Every row comes from one small tree of marks. Brackets hold a mark, then the marks that hang from it, in the order of their numbers. Every link used is in the known rows. Which tree was each row made from?
Known rows:
[Q314 Q484]: [ 21 -15  -2  13 -47 -54  25  26 -18   0  -8   0 -16  -9  11  -1  27 -13
  23]
[Q322 Q128 Q484]: [  0 -19   2  61 -31 -32  26  26   7   1   9  10   5  -3  38  -2 -28  -4
  14]
[Q827 Q232]: [  1 -14 -18  16 -20  12  11  14 -38 -14  14   3  22  11  21 -11  36 -30
  13]
[Q827 Q232 [Q484 Q314 Q735]]: [-38  -5 -58 -37   2   3  51  37   7 -25   7  14  48  47  21 -35  46 -32
  37]
[Q314 [Q484 [Q735 Q232] Q827]]: [  2 -16  -9   4 -63 -57  54  35   0  -7   8  -7  -6  10  29 -11  18 -38
  48]
[Q314 [Q484 Q827]]: [ 13 -15   9  -4 -64 -38  17  17 -29   3 -22  -3 -12 -10  32  -4  25 -23
  31]
[Q232 [Q827 Q484]]: [  6  -5  -4 -24  -9 -14  27  19 -58 -14  -2  65  10   3   3   8  60 -12
  15]
[Q322 Q128 [Q232 [Q827 [Q484 Q314 Q735]]]]: [-14  -6 -59 -11 -17 -35  86  55  -6 -12  20  52  21 -11  12 -11  -3  16
  17]
[Q322 Q128 [Q484 Q735 Q827]]: [-15 -16  -6  47 -51 -21  54  36  12   1   1  -4  23   5  55 -12 -30 -10
  34]
[Q128 [Q322 [Q232 Q827] Q484]]: [ 19 -14  16 -14  -9 -18  11   8 -56  -1 -28  35 -36  -7  29 -10  -2  26
  10]
[Q128 [Q322 Q232]]: [ 20 -22   0 -38 -11 -13   1   9 -33  11  -4  31 -27   4  18 -23   9   1
  15]
[Q232 [Q827 [Q484 Q314]]]: [-14  -1  -8 -38  -5 -16  39  18 -30 -13 -15  54  12   8  17  -3  52   2
  28]
[Q128 [Q322 [Q484 Q314 Q735 [Q827 Q232]]]]: [-36 -11   3 -30 -10   5  15   8   1 -10 -51 -19  15  43  75 -44  -2   2
  48]
[Q314 [Q484 Q735]]: [ 12 -11 -18  14 -48 -59  63  47  -2  -3  -5 -12  -3   0   8 -11  28  -8
  36]
[Q735 Q232]: [  7 -21   4  15 -28 -28  22  15  -5  -2  39  27 -13  20  14  -4  24 -44
  29]
[Q128 [Q322 Q232 [Q484 Q735]]]: [ 10 -20  -7 -15 -13 -23  30  28 -12   6 -15  11 -27  15  27 -31 -12   7
  26]
[Q484 Q314 Q827]: [-22 -13  13 -30 -45   1  23   7   4   9 -21   2   3  14  54 -22  21 -15
  47]
[Q735 [Q232 [Q827 Q484]]]: [  3 -10  -5 -12 -10 -30  27  16 -39 -19  27  68  -2  18   3   9  49 -36
  22]
[Q128 Q322]: [  9 -20  22 -32  -5 -14 -11   1 -24   5 -20  26  -7  18  31 -20  24  -2
  25]

Write each row's tree:
[  1  -9  -9  20 -25 -34  77  37 -17 -15  30  25   6  12   9  -1  34 -14
  37] => [Q484 [Q735 [Q232 Q827]]]
[-33  -7 -16  57 -22 -56  88  45  41 -16  15   5  15  13  49 -10 -33  16
  41] => [Q322 Q128 [Q484 Q314 [Q735 [Q232 Q827]]]]
[ -7  -8 -19  41 -29 -36  65  35  -3  -3  -2  21 -12 -27  39  -4 -41  36
  12] => [Q322 Q128 [Q232 Q827] [Q484 Q314]]
[-17 -17  -6  54 -39   3   8  13 -21 -12   1  -5  31   2  63  -8 -26 -23
  14] => [Q322 Q128 [Q484 [Q827 Q232]]]
[-16  -9 -54 -20  -2   6  40  37 -26 -26  19  26  45  37   7 -23  55 -47
  23] => [Q827 Q232 [Q484 Q735]]
[ -3 -18   4 -33  -7 -21   7  10  -1  10 -31  11 -39  18  43 -34 -19  17
  27] => [Q128 [Q322 Q232 [Q484 Q314]]]
[-16 -12 -23  -1 -42  21  44  25 -30 -13   3 -13  41  20  39 -23  35 -36
  37] => [Q484 Q735 [Q827 Q232]]
[-40  -7 -27 -18 -37  16  58  27   5 -13 -14 -25  42  30  57 -37  25 -20
  52] => [Q484 Q314 Q735 [Q827 Q232]]
[ -1 -20  41 -24 -22  -4 -22  -8 -29   7 -45  14 -16  23  60 -21   1  -7
  32] => [Q128 [Q322 [Q484 Q827]]]
[-39  -8 -13   9 -36  10  50  25   9 -12 -26 -32  23  32  64 -33   4 -16
  49] => [Q322 [Q484 Q314 Q735 [Q827 Q232]]]
[ 13 -22 -22  52 -38 -30  38  35  -4   7  27  16 -16 -19  24  -6 -44  -3
   3] => [Q322 Q128 Q232 Q484]
[ -3 -13  20   3   0 -35  32  16 -19 -13 -18  22 -13  27  38 -14   6   9
  36] => [Q128 [Q322 [Q484 [Q735 [Q232 Q827]]]]]
[ -9 -17  24 -15 -13  13 -28 -10 -41  -7 -43   2   1  28  64 -25   6 -15
  25] => [Q128 [Q322 [Q484 [Q827 Q232]]]]
[  5 -19 -39  54 -41 -36  76  56  13   3  32   5  -4 -11  22 -16 -43   1
  15] => [Q322 Q128 Q232 [Q484 Q735]]
[ 10  -8 -15  25 -42 -73  74  44 -15 -18   9   6  -8  -3   8   2  29  -7
  36] => [Q314 [Q484 [Q735 [Q232 Q827]]]]
[-48  -9 -29  39 -37  -7  59  34  28 -15 -10 -27  45  20  75 -30 -33  -4
  40] => [Q322 Q128 [Q484 Q314 Q735 [Q827 Q232]]]
[ -7  -7 -44 -13 -17 -30  58  37 -18  -9  18  62  10 -19  14  -4  -3  14
   7] => [Q322 Q128 [Q232 [Q827 [Q484 Q314]]]]
[ 15 -13  -8 -63   5 -13   5  10 -66  -5 -14  70 -16   0  10 -12  30   6
   8] => [Q128 [Q322 [Q232 [Q827 Q484]]]]
[ -1  -3 -20 -22 -12 -18  61  36 -41 -17   0  53  21  10   0   0  59  -9
  27] => [Q232 [Q827 [Q484 Q735]]]
[-30  -8 -42 -39   4   9  13  17 -11 -21   1  27  34  39  24 -26  47 -36
  25] => [Q827 Q232 [Q484 Q314]]
